Each row comes from the steps of one walk. Every step used is in the known rows, and no mark comes twice. Write the walk behind each row, first mark first.
Known rows:
zise/datev/nuna/bizofa/lupo/tolan: -9 10 -30 -12 23 8 16 -6 23 15 21 -3 40 26 19 -19 23 18 2 7 -18 -8 41
 -27
bizofa/lupo: -1 10 5 -11 20 -2 24 -14 6 -8 10 1 6 10 15 9 -6 34 10 0 11 -5 -5 -8
zise/datev: 2 10 -6 -3 0 -4 -6 -6 16 14 -8 -28 20 13 -12 -4 28 -7 0 12 -7 3 2 -19
zise/datev/livuvo/farad: 13 19 -1 11 5 12 4 -12 30 41 -36 9 38 13 -29 -5 2 -12 11 11 -31 -15 12
 -22
nuna/tolan/lupo/bizofa: -60 -5 19 1 9 -4 10 -17 39 22 8 29 35 8 38 -5 21 9 -17 -1 18 -13 12 -12
nuna/bizofa/lupo/tolan/livuvo/farad: -5 -3 -23 -23 32 32 27 -16 14 3 26 27 38 6 19 -11 -17 52 10 1 -24 -27 15
 10
livuvo/bizofa/lupo: -3 9 -6 -23 21 24 8 -10 -4 2 30 8 30 21 23 19 0 50 10 -8 11 -12 -15 15
nuna/tolan: -16 -11 0 4 0 10 -8 -2 12 6 -6 15 25 1 18 -7 19 4 -35 10 7 -15 10 8
bizofa/nuna/tolan/livuvo/farad: -1 -26 -6 5 12 50 12 3 25 15 -15 33 62 -7 -1 -19 -1 6 -37 9 2 -17 34 14
tolan/livuvo: 2 -10 8 -4 7 33 -11 9 -4 3 6 14 13 -13 -5 20 -14 4 12 -8 4 -7 11 -2
bizofa/lupo/tolan/livuvo/farad: 6 -17 -13 -14 27 24 14 -20 24 -10 15 13 15 -9 3 20 -9 45 6 14 -9 -10 15
 -1
livuvo/bizofa/nuna: 2 -8 -5 -14 13 36 6 9 -4 13 21 11 44 16 9 -3 3 17 -12 -2 2 1 4 20
lupo/bizofa/nuna/tolan: -34 -25 18 10 16 4 9 -6 18 18 19 14 48 9 11 -18 17 22 -28 2 9 -8 23 -19
tolan/livuvo/farad: 9 -7 -10 7 6 36 -7 -6 13 6 -6 19 16 -11 -17 10 -21 7 14 -12 -9 -16 14 14
tolan/livuvo/bizofa: -1 -14 3 -15 15 56 -24 12 -9 11 26 22 30 -3 6 32 -13 21 13 -15 5 -14 -1
 21
datev/livuvo/bizofa/nuna/tolan/lupo: -30 0 24 -11 23 54 20 7 21 51 -10 73 78 13 33 1 -4 2 -28 5 0 -22 20 1
nuna/tolan/lupo/bizofa/livuvo: -60 -10 24 7 9 -3 8 -19 55 25 10 45 65 5 36 -2 28 6 -20 -6 1 -12 14 5
datev/nuna: -5 0 -12 14 0 8 0 7 4 0 3 15 -4 4 6 -5 -4 -14 7 -16 0 5 40 -5
nuna/bizofa/livuvo: -8 1 -5 -5 10 11 14 -3 13 17 17 36 59 13 10 -26 -6 3 2 -17 -35 -19 5 26
tolan/lupo/bizofa/nuna/datev/zise: -43 -1 11 -21 -3 -14 19 -19 15 43 10 13 27 17 14 -31 4 19 -8 -16 23 -3
 20 -6
lupo/bizofa/nuna/datev/zise: -14 -15 0 -14 -4 -13 -9 -13 -10 34 22 2 22 18 -18 -34 4 34 -10 -13 13
 -10 21 -11
livuvo/farad: 8 5 -17 9 -4 3 10 -14 17 3 -15 5 8 2 -15 -14 -5 1 6 -2 -11 -8 2 19
zise/datev/nuna/bizofa: -7 15 -21 2 8 13 4 6 10 24 9 -3 40 26 6 -29 14 -12 8 -12 -16 -8 35 -17
nuna/datev: -8 3 -24 -20 -17 7 -24 20 -13 5 7 12 11 14 -12 -17 15 15 -1 -7 -4 -14 8
 10
bizofa/livuvo: 1 -6 3 7 1 2 -4 -8 27 11 0 21 41 -3 -4 5 6 -11 -6 -5 -23 -2 4 19
zise/datev/nuna: 0 7 -19 9 -3 3 -7 2 17 16 -5 -14 20 17 -6 -4 24 -20 4 -4 -4 6 37 -26

Which walk is each row?
-12 16 -6 -20 26 11 37 -9 -7 5 26 14 30 22 27 -22 -15 42 14 -11 -7 -22
 -6 2
nuna/bizofa/lupo
1 -18 4 -16 19 64 -7 16 -7 16 27 25 54 0 7 17 -13 17 -1 -10 7 -7 12 16
tolan/livuvo/bizofa/nuna
-14 0 -14 -8 23 56 -16 -2 27 24 17 20 73 21 22 20 29 26 -4 -4 16 -22 39
 -10
zise/datev/nuna/tolan/livuvo/bizofa/lupo
7 -6 -18 -34 -4 29 -18 0 -20 36 18 9 42 26 -8 -24 7 29 -25 -8 12 -14 7
 34
livuvo/bizofa/nuna/datev/zise
11 -30 -19 -6 7 28 -13 -8 24 -3 4 13 13 -19 -9 12 -4 9 -7 15 -21 -7 23 9
lupo/tolan/livuvo/farad
-10 -6 -32 -6 30 41 22 -6 16 6 25 41 32 9 20 -15 -21 30 19 -17 -22 -23
 55 5
datev/nuna/bizofa/lupo/tolan/livuvo/farad
-54 -8 6 21 8 3 5 -8 57 24 8 62 58 9 36 -4 22 -14 -13 -24 2 -10 52 -1
datev/nuna/tolan/lupo/bizofa/livuvo
-18 -15 17 15 8 -16 -8 -16 28 14 26 16 39 4 -6 8 6 13 14 -21 -17 -4 2 -3
lupo/bizofa/livuvo
-32 -6 8 -4 11 22 35 3 33 21 -13 31 53 3 34 -24 19 -7 -47 16 14 -3 25 1
bizofa/nuna/tolan/lupo
5 -40 -9 -26 23 53 -16 13 4 6 31 17 43 -11 12 19 5 20 -23 15 -9 1 23 11
lupo/tolan/livuvo/bizofa/nuna
-3 -6 -20 -20 -7 17 2 22 -9 12 5 12 37 14 -10 -31 14 13 -24 0 -2 -3 22 6
bizofa/nuna/datev
-12 -8 -12 -31 36 32 21 -4 0 -1 37 24 33 2 30 -5 -14 52 6 3 -14 -21 12
 -1
nuna/bizofa/lupo/tolan/livuvo
6 14 14 1 8 10 -3 -2 17 38 -24 8 34 7 -13 6 7 -10 8 14 -22 -9 9 -35
zise/datev/livuvo
-22 -6 10 -6 5 10 -1 12 -1 38 18 37 50 17 -11 -20 -3 28 8 -13 -11 -16 25
 -34
lupo/bizofa/nuna/datev/livuvo
-16 3 -24 -11 26 13 27 -2 7 -1 31 28 18 17 34 -18 -7 28 6 -7 -16 -11 45
 -7
datev/nuna/bizofa/lupo/tolan
-8 -29 6 0 17 48 2 13 11 16 -2 27 56 -11 10 -7 3 6 -43 11 13 -12 32 -3
bizofa/nuna/tolan/livuvo
8 -18 -11 -36 4 56 -28 6 -22 38 23 22 44 8 -9 -1 -14 35 -15 -16 18 -20
 15 31
tolan/livuvo/bizofa/nuna/datev/zise
-2 -2 12 -22 33 31 2 -6 4 23 18 45 38 9 19 28 -12 43 4 10 -19 -20 3 -10
datev/livuvo/bizofa/lupo/tolan
9 10 9 -10 19 41 0 6 11 51 -5 14 74 22 -7 0 10 -1 -3 11 -16 -10 9 -19
zise/datev/livuvo/bizofa/nuna
-48 3 2 17 7 2 -3 -16 67 39 4 27 78 18 22 -7 47 -17 -11 -10 -4 -5 50 -20
zise/datev/nuna/tolan/lupo/bizofa/livuvo
-1 -9 -8 -21 23 -3 19 -18 15 -12 16 -4 1 -2 19 11 11 42 -9 22 -6 2 5 -13
bizofa/lupo/tolan
-18 -14 16 7 13 -5 14 -7 8 12 24 1 29 8 -2 -13 2 18 1 -9 4 6 14 -24
lupo/bizofa/nuna
-9 -8 19 -6 21 57 2 12 5 44 0 63 73 10 15 1 -5 10 -31 7 -7 -26 18 1
datev/livuvo/bizofa/nuna/tolan
-42 11 8 -7 5 13 29 -4 33 51 -4 54 60 19 4 -27 -4 12 13 -16 -11 -18 30
 -17
tolan/lupo/bizofa/nuna/datev/livuvo/farad
-45 1 21 -3 12 -3 40 -12 32 21 15 14 32 9 26 -14 6 5 3 -10 12 9 15 -20
tolan/lupo/bizofa/nuna
-48 0 26 4 7 -14 21 -17 51 26 15 32 47 5 20 6 9 -1 14 -19 -8 2 6 0
tolan/lupo/bizofa/livuvo
11 13 6 17 7 19 11 -7 14 32 -29 44 19 -1 -18 -1 -25 -6 11 0 -28 -20 11
 -5
datev/livuvo/farad
-2 -36 -27 -42 9 59 -36 24 -3 11 37 27 53 1 1 10 12 33 -25 14 -14 -8 25
 18
lupo/tolan/livuvo/bizofa/nuna/datev
-7 11 -2 -15 -11 16 -23 20 -13 30 -7 48 26 9 -13 -8 -4 9 7 -5 -19 -25 18
 -7
nuna/datev/livuvo
